What can hang from each mark
L: G K Z
T: Z
G: B M U
K: D L P
Z: L T
U: G
M: G

Known rows, with every way that one mark hangs from another
M(G): +1.36 -1.51 -0.64 +3.86 -3.11 +0.80 -0.12 -1.41 -2.00 -3.04 -3.72 -0.01
 +1.37 -0.75 +0.84 +3.72 -0.20 -0.78 +2.03 -0.62 -0.04 +1.17 -0.17
T(Z(L(K))): -2.77 +1.15 +1.12 +4.12 -3.41 -1.18 -2.21 -2.57 -2.33 -5.34 -2.52 +2.42
 +1.95 +1.87 -0.99 +2.10 -2.00 +1.56 -0.21 +0.50 +1.89 +0.68 -0.43
T(Z(L(G))): -1.51 +2.06 +1.15 +4.03 -2.77 -2.49 -1.67 -2.23 -1.28 -6.72 -1.66 +1.83
 +0.42 +2.85 +0.65 +2.45 -1.54 +2.17 +0.49 +0.82 -0.41 +2.17 +0.94
G(B M): -0.40 -0.75 -0.85 +2.57 -3.19 +0.02 -2.51 -0.19 -1.41 -2.68 -3.91 +0.18
 +1.80 +0.17 -0.23 +3.44 -1.23 +1.24 +0.86 -1.14 -0.61 +3.42 -0.23
T(Z): -1.42 +0.72 +1.71 +5.48 -3.23 +2.37 -0.89 -1.54 -1.53 -3.93 -2.80 +0.63
 +3.18 +0.90 -1.12 +4.17 -1.38 +1.10 +0.90 +0.13 -0.51 +0.17 +0.20
Z(T): +1.16 -0.38 -0.55 +2.95 -2.24 +1.58 +0.46 -1.75 -1.16 -3.10 -3.93 +0.55
 +3.83 +1.88 -1.49 +1.80 -1.89 +1.88 +0.83 -0.04 -0.62 +0.44 +0.59
K(D L(G(U) Z)): -1.10 +0.39 -1.47 -0.10 -0.79 -4.12 +0.47 -0.48 -2.38 -2.38 -4.92 +0.63
 -0.94 +2.62 -1.29 +4.05 -5.98 -0.87 +3.20 +1.86 +0.33 +2.44 -0.44
K(D P): -2.62 -1.06 -1.30 +0.09 -0.57 +2.47 -0.05 -0.97 -1.89 -0.03 -5.64 -0.69
 +1.42 +1.30 -0.56 +3.35 -2.92 +1.72 -0.58 +0.81 -1.40 -2.02 +0.32
K(D L P): -3.61 -1.74 -2.64 -0.48 +0.32 +0.32 -0.36 -1.33 -2.13 +0.42 -7.67 -1.82
 +0.50 +0.62 -1.08 +3.98 -3.91 +1.78 +0.49 +2.31 -1.34 -0.50 +0.06
G(B M U): -0.31 +0.64 +0.15 +2.81 -3.55 -2.06 -1.27 +0.03 -1.05 -2.23 -3.35 +1.29
 +2.62 +0.03 +0.05 +3.17 -0.84 +1.41 +0.04 -1.60 +0.28 +1.99 +0.54
L(K(D P) Z): -3.50 -0.15 -2.36 -0.03 -0.72 +2.56 -0.02 -0.10 -3.84 -0.66 -4.61 +0.71
 +0.85 +3.45 -1.06 +3.00 -5.46 -1.32 +0.23 +1.18 +0.31 -1.37 -2.06
M(G(U)): +1.59 -0.37 +0.46 +4.52 -3.05 -1.57 +0.95 -1.13 -1.97 -2.52 -3.06 +0.82
 +1.94 -1.25 +0.60 +3.82 -0.14 -0.22 +1.35 -1.18 +1.24 +0.18 +0.78
Z(L T): +1.37 -0.15 +0.03 +1.52 -2.56 -1.09 -0.66 -2.39 -0.18 -4.26 -3.89 +1.45
 +3.23 +1.96 -0.55 +1.42 -1.63 +3.26 +0.14 +1.38 -1.11 +0.51 +0.56
L(G Z(T)): +1.87 +1.32 -1.22 +2.73 -1.70 +0.38 +0.73 -0.78 -2.01 -5.39 -2.51 +1.91
 +1.46 +5.09 -0.33 +1.91 -4.10 -0.18 +2.17 +0.84 -0.63 +2.89 -0.42
T(Z(L)): -1.51 +0.98 +2.18 +4.16 -3.79 -0.47 -2.14 -2.06 -0.53 -5.10 -2.48 +2.05
 +2.60 +1.29 -0.37 +3.31 -1.14 +2.35 -0.05 +1.34 -0.70 +0.84 +0.51
L(G K Z): -1.11 +1.86 -2.56 +3.30 -1.39 -1.34 -1.08 -0.53 -4.05 -5.03 -1.81 +1.37
 -0.20 +4.53 -0.61 +2.39 -5.25 -1.62 +1.29 +0.10 +2.29 +2.58 -2.05
K(D L(Z) P): -3.01 -0.81 -2.93 -0.34 +0.23 +1.46 -0.43 -0.03 -2.59 +0.43 -7.03 -0.80
 +0.33 +1.81 -1.14 +5.01 -5.75 -0.39 +1.39 +3.65 -2.10 +0.39 -0.89
L(G): -0.37 +1.16 -1.38 +2.97 -1.81 -1.20 -0.76 -1.25 -1.90 -4.61 -2.62 -0.34
 +0.51 +2.13 +0.02 +2.63 -2.52 +1.35 +0.62 -0.25 +0.01 +1.69 +0.02
L(G K(P) Z(T)): -1.27 +2.18 -3.17 +1.64 +0.60 +0.62 +0.74 -0.63 -4.13 -3.91 -2.84 +1.80
 +0.91 +6.78 -0.17 +0.61 -4.77 -1.11 -0.06 +0.64 +0.93 +0.13 -0.71
K(L P): -2.73 +0.56 -2.69 +2.24 +0.52 +0.32 -0.79 -0.85 -1.89 -0.44 -6.19 -1.98
 +1.48 -0.01 -0.30 +4.26 -3.05 +1.88 -0.60 +1.83 -1.25 -0.26 +0.25
T(Z(L(G(B U)))): -0.92 +1.67 +2.55 +3.52 -2.80 -4.66 -2.07 -1.72 -0.66 -5.94 -1.51 +3.45
 +2.12 +1.74 +0.04 +0.57 -2.03 +2.87 -0.28 -1.50 +1.99 +2.25 +2.48
U(G(B)): +0.84 -2.96 -0.31 +3.30 -2.34 +1.38 -1.96 -0.51 -2.66 -2.80 -5.32 +0.36
 +2.79 -0.46 +1.61 +2.29 -1.58 +3.58 -0.45 -2.08 -0.77 +2.09 +1.45
K(D L(G Z) P): -3.08 +0.10 -3.50 -0.69 +0.90 -0.70 -0.19 -0.46 -2.87 -1.45 -5.96 -0.83
 -1.59 +3.72 -0.05 +3.99 -6.35 -0.68 +1.59 +2.99 -1.62 +1.58 -0.50
Z(L(G(B) K)): -1.13 -0.28 -2.12 +0.98 -1.79 -5.02 -3.67 -1.88 -2.50 -5.30 -2.80 +1.81
 +0.08 +2.22 -0.52 -1.16 -3.64 +2.51 -0.72 -1.59 +3.34 +3.78 +0.20

Rows
-3.40 +2.80 -0.24 +3.41 -3.81 -4.50 -2.02 -2.39 -3.01 -6.76 -1.81 +2.67
 -1.44 +5.02 +0.73 +2.45 -1.48 -0.24 +0.46 +0.89 +0.69 +3.00 -0.70
T(Z(L(G(M) K)))
-4.33 +3.09 -0.47 +3.26 -0.75 -2.34 -1.62 -2.26 -3.06 -5.14 -2.27 +2.02
 +0.06 +4.68 +0.76 +0.96 -2.54 +1.57 -1.82 +0.80 +1.48 -0.33 +0.60
T(Z(L(G K(P))))
-2.09 -0.80 -2.51 -0.54 -0.12 +2.98 +1.41 -1.08 -3.33 -1.04 -5.25 +1.82
 +1.97 +5.22 -2.00 +1.77 -5.63 -1.43 +0.65 +1.33 +0.15 -0.89 -1.34
L(K(D P) Z(T))
+2.05 -1.96 +0.93 +3.66 -3.07 -1.35 -0.37 -0.96 -1.30 -2.19 -3.40 +1.81
 +2.73 -2.19 +0.17 +1.96 -1.28 +0.31 +0.99 -2.76 +2.32 +1.62 +1.03
M(G(B U))
-1.10 +1.14 -2.36 +2.40 -0.41 +2.88 +0.59 -0.54 -2.92 -2.49 -3.81 +1.76
 +2.92 +4.81 -1.10 +1.43 -4.36 -0.98 -0.49 +0.84 +0.87 -0.89 -1.00
L(K(P) Z(T))
+0.14 -1.94 -0.70 +3.12 -3.68 +0.46 -2.33 +0.26 -2.88 -2.92 -4.88 +0.54
 +1.67 +0.82 +2.78 +3.85 -0.37 +2.58 +0.13 -1.57 -2.05 +3.27 +1.07
U(G(B M))
+1.49 +0.79 -1.02 +1.22 -1.89 -3.20 -0.31 -2.32 -0.71 -5.72 -2.99 +1.56
 +1.00 +4.02 +0.11 +0.34 -1.88 +2.92 +0.12 +0.96 -0.73 +2.05 +0.95
Z(L(G) T)
-2.09 -0.97 -1.76 -2.08 -0.53 -0.68 +0.17 -2.73 -2.14 -1.73 -5.84 +1.99
 +1.60 +3.80 -1.43 -0.37 -3.63 +2.01 -1.43 +1.47 +0.22 -1.74 +0.18
Z(L(K(D P)) T)
-1.48 -1.17 -2.62 -0.54 -0.98 -1.82 -0.62 -0.74 -3.14 -2.85 -5.64 -0.39
 -1.62 +3.11 -1.33 +4.14 -6.20 -0.97 +3.43 +2.54 -0.83 +3.97 -1.10
K(D L(G Z))
-3.74 -0.43 -2.17 -1.40 -0.80 -1.49 -1.07 -1.73 -2.51 -1.40 -5.25 +0.61
 +0.22 +2.48 -0.78 +1.14 -3.59 +1.88 -1.77 +1.42 +0.26 -1.47 -0.61
Z(L(K(D P)))
+0.38 +0.18 -1.69 +3.01 -2.32 +1.38 +0.43 -1.15 -2.98 -3.91 -3.31 +2.31
 +2.85 +4.22 -1.86 +1.97 -4.58 -0.99 +1.47 +0.42 +1.23 +1.32 -1.98
L(K Z(T))
+0.31 +1.21 -2.97 +1.60 -1.82 -2.37 +0.47 -0.87 -2.41 -4.71 -4.57 +0.77
 -0.70 +5.43 -0.17 +4.22 -4.03 -1.70 +3.54 +2.96 -2.39 +5.19 -0.83
K(L(G(M) Z(T)))
-1.55 +1.58 -1.61 +2.17 -2.10 -5.36 -1.19 -0.69 -3.62 -3.94 -2.25 +1.73
 +0.03 +2.85 -0.29 +0.81 -2.45 +0.09 -0.31 -2.98 +3.28 +3.17 +0.12
L(G(B M U) K)
+0.19 -1.98 -2.38 -1.05 -0.50 -1.35 +1.21 -1.56 -2.41 -3.18 -5.64 +0.54
 -0.70 +4.77 -1.91 +2.66 -6.05 -1.01 +4.18 +2.66 -1.31 +3.51 -0.45
K(D L(G Z(T)))
+2.30 +2.63 -0.20 +3.00 -1.52 -1.74 +1.71 -0.28 -1.51 -4.73 -1.88 +2.84
 +1.98 +4.72 -0.63 +1.90 -3.93 -0.25 +1.42 +0.20 +0.37 +1.45 +0.43
L(G(U) Z(T))
-1.69 -3.60 -2.70 -1.58 -0.38 -3.30 -1.77 -2.02 -2.47 -2.09 -6.53 -0.48
 -0.35 +0.46 -1.72 +1.22 -5.27 +1.49 +2.52 -0.59 +0.54 +4.50 +0.88
K(D L(G(B)))
-2.63 +3.38 -3.27 +2.58 +0.29 +0.27 -0.66 -0.17 -4.17 -3.50 -2.62 +0.93
 -0.01 +5.08 +0.35 +2.31 -4.92 -1.05 -1.01 +0.53 +1.36 +0.68 -1.31
L(G K(P) Z)
-3.58 -0.46 -3.69 -1.29 +1.24 -1.95 +0.03 -1.80 -2.85 -1.06 -6.67 -2.10
 -1.53 +2.34 -0.44 +2.94 -4.77 +1.08 +0.66 +2.15 -1.13 +0.65 +0.71
K(D L(G) P)
+0.21 -0.04 -1.12 +1.32 -2.53 -2.22 -1.02 -2.81 -1.73 -4.49 -3.62 +2.25
 +2.79 +2.93 -1.49 +0.09 -2.33 +2.03 -0.44 +0.40 +1.19 +0.71 -0.24
Z(L(K) T)
-2.73 +3.25 +1.37 +3.89 -2.70 -5.60 -1.08 -2.46 -2.49 -6.25 -1.19 +3.24
 +0.82 +3.72 -0.44 +1.26 -2.32 +1.43 -0.63 -0.43 +3.15 +0.14 +0.82
T(Z(L(G(U) K)))
-0.30 +0.26 -1.96 +2.01 -2.42 -1.95 -1.89 -0.46 -2.28 -4.10 -3.09 +0.37
 +0.33 +2.24 +0.48 +2.18 -1.87 +0.96 +1.07 -1.51 -0.12 +4.58 +0.53
L(G(B M))
-1.60 -0.32 -2.65 +0.02 -1.76 -1.06 -0.51 -0.58 -4.57 -3.78 -3.17 +1.45
 -1.58 +4.84 -1.43 +2.08 -5.97 -1.70 +2.24 +0.45 +1.52 +2.29 -2.05
L(G K(D) Z)
+0.18 +0.66 -1.96 +0.74 -1.58 -4.20 -0.73 -2.75 -2.48 -6.13 -3.01 +2.09
 +0.61 +4.69 -0.56 -1.06 -3.27 +2.06 -0.09 -0.01 +1.86 +1.85 +0.26
Z(L(G K) T)
-1.33 +1.65 -2.10 +1.56 -1.92 -4.83 -2.32 -2.11 -2.93 -5.87 -2.22 +1.01
 -0.59 +2.95 +0.09 +0.18 -3.01 +1.81 -0.55 +0.03 +2.06 +1.80 -0.48
Z(L(G K))
+0.00 -1.09 -2.23 -0.48 -1.48 -0.60 +1.20 -1.63 -3.94 -4.03 -3.66 +2.43
 -0.64 +6.87 -2.04 +0.53 -6.04 -1.78 +2.90 +0.73 +1.03 +2.23 -1.15
L(G K(D) Z(T))
+2.16 -0.69 -1.22 +1.67 -1.41 +0.51 -0.54 -0.32 -1.39 -4.96 -2.79 +2.48
 +2.36 +4.13 -1.06 +0.17 -4.73 +0.26 +1.86 -1.06 +0.74 +4.27 +0.43
L(G(B) Z(T))
+0.12 -2.70 -1.66 -0.35 -1.44 +0.61 +0.46 -1.63 -1.80 -1.74 -6.83 +0.73
 +1.28 +2.77 -2.73 +3.74 -5.50 -0.60 +3.67 +2.82 -1.75 +2.37 -1.06
K(D L(Z(T)))
+0.84 +1.64 -1.48 +0.60 -3.00 -4.08 -0.29 -2.11 -0.90 -5.94 -2.74 +1.41
 -0.36 +5.25 +1.07 +2.14 -0.97 +1.86 +0.76 +1.71 -1.99 +2.95 +0.01
Z(L(G(M)) T)
-0.50 +1.55 -2.59 +0.50 -2.56 -5.10 -0.54 -2.62 -2.36 -6.39 -2.89 +2.03
 -0.74 +6.11 +0.42 +0.52 -2.03 +0.67 +0.59 +0.71 +0.19 +2.79 -0.66
Z(L(G(M) K) T)
-2.24 +1.22 -2.45 +1.20 +1.55 -3.89 -1.31 -1.05 -1.70 -1.50 -5.42 -0.35
 +1.02 +0.44 -0.03 +1.46 -4.05 +2.22 -1.30 -1.02 +1.80 +1.18 +2.45
K(L(G(B U)) P)
-1.87 +0.75 -0.89 -0.93 -1.53 -6.86 -0.36 -2.28 -2.86 -3.61 -3.29 +2.47
 -1.15 +3.26 -0.71 +0.23 -3.95 +1.71 -0.24 -0.03 +2.62 +0.25 +0.18
Z(L(G(U) K(D)))
-1.00 +0.65 -2.46 +2.02 +0.23 +2.05 +0.65 -0.76 -1.92 -1.53 -6.26 +0.08
 +2.77 +3.12 -0.82 +3.58 -4.60 -0.04 +0.76 +2.72 -1.63 +0.90 -0.29
K(L(Z(T)) P)
+1.82 +0.15 -1.84 +1.63 -2.37 -0.33 -0.42 +0.08 -1.75 -5.12 -2.66 +2.49
 +0.94 +5.28 +0.08 +1.83 -3.38 -0.81 +2.38 -0.21 -1.06 +5.37 -0.32
L(G(B M) Z(T))
-2.58 +2.40 -3.55 +2.02 +0.76 -0.57 -0.80 -0.10 -2.62 -2.73 -4.75 -1.00
 -0.21 +3.33 +0.65 +4.21 -5.36 -0.30 +0.59 +2.40 -0.95 +2.08 -0.29
K(L(G Z) P)
-4.00 -0.71 -2.34 -0.15 +0.01 +1.33 -0.23 -1.33 -3.80 -0.25 -5.47 -0.26
 +0.90 +2.24 -1.24 +1.73 -4.02 +0.66 -0.70 +0.30 +1.10 -1.87 -0.64
L(K(D P))
+0.59 +1.50 +0.35 +1.13 -2.28 -5.97 -2.12 -1.08 -0.42 -4.53 -2.30 +2.16
 +1.14 +0.58 +0.45 -0.11 -2.85 +3.51 -1.32 -1.50 +1.74 +2.65 +1.98
Z(L(G(B U)))
+1.04 +0.30 -2.65 +1.96 -0.68 -1.41 +0.42 -1.26 -2.19 -4.47 -4.54 +0.43
 +0.68 +4.35 -0.97 +2.97 -4.96 -0.59 +3.00 +2.08 -0.56 +4.11 -0.32
K(L(G Z(T)))
-2.60 +1.01 -1.82 -0.18 -2.05 -5.16 +0.43 -1.44 -4.09 -3.18 -2.91 +1.26
 -2.16 +4.46 -0.40 +2.25 -2.80 -0.82 +1.15 -0.72 +1.45 +1.00 -0.71
L(G(M U) K(D))
-0.26 -0.58 -2.80 +1.82 -0.82 -2.12 -2.83 -0.34 -2.18 -3.67 -4.24 +0.59
 +0.23 +1.39 -0.71 +2.73 -5.92 -0.08 +2.10 +0.28 +0.92 +6.21 -0.40
K(L(G(B) Z))
-1.30 -1.64 -2.37 -0.41 -1.37 -1.13 -1.69 -0.36 -4.11 -3.51 -3.58 +2.01
 -0.35 +3.92 -1.55 +0.15 -6.66 -1.54 +2.05 -1.33 +3.07 +4.41 -1.30
L(G(B) K(D) Z)
-0.90 +2.37 -1.59 +1.34 -3.20 -4.52 -1.81 -1.26 -1.50 -5.59 -2.46 +0.64
 -1.46 +3.55 +2.01 +3.34 -0.75 +1.70 +0.19 +1.39 -1.77 +3.32 -0.20
Z(L(G(M)))
-1.28 +2.83 -1.03 +1.83 -1.59 -7.23 -1.29 -1.94 -2.40 -5.17 -2.01 +1.85
 +0.01 +2.74 -0.08 +0.32 -2.65 +1.90 -1.13 -0.73 +3.15 +0.73 +0.34
Z(L(G(U) K))
+0.73 +2.49 -1.00 +3.05 -1.30 -2.96 +1.56 -1.29 -3.19 -4.78 -1.77 +3.32
 +1.66 +5.76 -1.08 +0.44 -4.54 -1.24 +0.89 -0.84 +3.07 +1.21 -0.37
L(G(U) K Z(T))
